Each row was made from one walk, in order. Every step used is in the known rows, and no mark comes twice. Write each row's walk.
Known rows:
domok lesel luni mopor: [ 27  -5  54  29  30  20  -6  -6  31  31   1 -14 -15  23  -8 -43 -28  26
  -5  24  -2 -13]
vire mopor domok lesel luni: [ 14   9  78   6  31  29   7   8  30   4  -1  17  -1   7 -17 -54 -37  36
  34  11  40   1]
luni mopor: [ 17  -8  10  -8  18 -11  -8  16   6  -1  -7   3  -5  11  -2 -16  -8  23
 -10  20 -10  -4]
mopor liviliv: [ 19 -11   3 -17  -8 -25  -3  12  -4  -4  16  11  -4  20  14  -4  -3  16
   7   8  23 -15]
vire mopor: [ -8  11  29 -20  10  20  12  21  -4 -11  -3  19   6 -16 -14 -22  -5   9
  15  14  10  18]
vire lesel luni: [-20  12  46   2  33  18   1 -16   7  21  13   8  -6  -5  16 -28   3   1
  42   6  -2  21]
vire mopor liviliv: [  8   2  32 -38   4  -3   8  34  -5 -15  11  30   3   0  -2 -25  -7  24
  21  22  29   6]
rigu liviliv mopor vire: [ 10   2  12  -8 -23  24  42  16   9  -3  18 -11   6  11 -17  10 -17  -9
  -5  17 -13  -8]
rigu liviliv mopor: [  0   2   8   4 -14  21  41  28  11 -10  30   2  -1   5 -10   7   7   3
  14  16   4   0]
mopor vire lesel luni: [ -6  13  48 -15  16  18   4 -31   0  30  -1  -5   4   2  10 -22 -25 -14
  11   7 -20   8]
domok lesel: [  8 -11  25  23   6  14  -6 -17  20  11   7 -19  -2  18 -16 -19 -24   2
 -15  -5   4  -5]
liviliv mopor vire lesel domok: [ -2  10  49 -23   0  29  18 -20  18  20  24   7  36   1 -33 -10 -44  -9
  17  12 -35  17]
luni lesel domok: [ 10  -3  22  13  29  12 -19 -23   3  22  25  15  -2   7  -5 -10 -23  -9
   7   3 -37  -2]
vire lesel domok deginug: [ -1 -17  33 -14  13  12  10 -36  15   7   6  30   7  -6  -2  -7 -26 -14
  40  -2   0  11]
lesel luni: [  4  13  27  13  12  15   3  -4   4  24   0   2 -10  -4  10 -14   4   7
  21  15   5  -5]
rigu liviliv mopor vire lesel domok: [  3   1  42 -20   1  30  42   0  12   3  40  12  18  -1 -21  -7 -29 -13
  29  18  -9  10]
luni mopor liviliv: [ 35 -16  10 -24  12 -32 -12  27   4  -5   8  13 -10  28   9 -20 -10  39
  -4  30  10 -18]
lesel luni mopor liviliv rigu: [ 29  -1  29 -18   6 -15  -5  21  11  15  14  25 -27  28  26 -15 -12  51
  17  42  19 -28]
lesel luni mopor: [ 17   7  33   6  25   6  -3   9  12  24  -6   3 -15   5   8 -30  -2  28
  10  35  -6 -10]
domok lesel luni: [ 13   0  49  35  16  28   0 -22  27  32   7 -18  -8  14  -7 -30 -22   9
   4  10   4 -10]

Write each row's walk:
[ 30   3  43   7  31  -5  -7  15  21  15  -9  18 -14  17  10 -36 -16  44
  25  24  16 -14] -> lesel luni mopor domok
[ 39 -13  59  17  25   1 -10   2  28  27  14  -9 -19  35   2 -45 -29  39
   1  33  13 -25] -> domok lesel luni mopor liviliv
[  3  -1  45 -26  26  -9  -5   8  11  13  26  28 -23  24  30 -27 -13  41
  40  30  14  -1] -> vire lesel luni mopor liviliv rigu
[ 12   1  18   4 -10  11  39  32  17 -20  27  14   1  18 -11   2  -9  20
  27   6  26  -6] -> rigu liviliv mopor domok
[ 25  -1  56  32  19  13  -5 -16  33  17   4  -2  -6  24  -5 -34 -36  31
  20  -4  32 -18] -> mopor domok lesel luni
[ -9   4  30 -16  -7  29  42   7   7  -3  27  -4   9   9 -12   0 -17 -13
  10  11 -15  10] -> rigu liviliv mopor vire lesel
[  5  -1  54 -16  42  -8  -7   7   7  18  20  18 -15  17  23 -43  -6  32
  36  29   8   7] -> vire lesel luni mopor liviliv
[ -5   8  53  -2  47  11  -4  -4  11  21   8   9 -12   2  15 -41  -4  21
  31  23  -8  19] -> vire lesel luni mopor
[  4   6  62  -4  50   0  -9   1  19  13   6  21  -9  13  16 -48 -15  35
  46  14  12  14] -> vire lesel luni mopor domok
[  4  -2  39 -31  17  11   2 -33  -1  13  12   8  25  -7  -9 -20 -44 -20
  16   4 -18   9] -> mopor vire lesel domok
[ 27  -9  20  -7  24 -20 -10  19  16 -10  -8  15  -4  22  -1 -24 -21  41
   5  11  14 -10] -> luni mopor domok
[ -3  13  49  -5   1  40  44   5  12  14  28  -2   0   7  -5 -10 -13  -8
  25  21 -12   6] -> rigu liviliv mopor vire lesel luni
[ 19   3  55  32   3  33  37  16  39   5  31   2 -11  25 -16 -21 -23  28
  31  12  32 -14] -> rigu liviliv mopor domok lesel luni
[ 21  -6  43 -36  33  -1  -5 -14   7  12   3  11  15   5 -10 -34 -45   4
   2  24 -25   6] -> luni mopor vire lesel domok
[ 20 -16  19  13  11  13 -10 -40  14  22  -1  19 -10  17  -3   8 -28 -15
   4   3 -42 -17] -> luni lesel domok deginug
[ 12  -8  57   0  32   4   1 -14  29  13 -13  26 -20  20  18 -30 -24  29
  40  12   9  -1] -> vire lesel luni mopor domok deginug
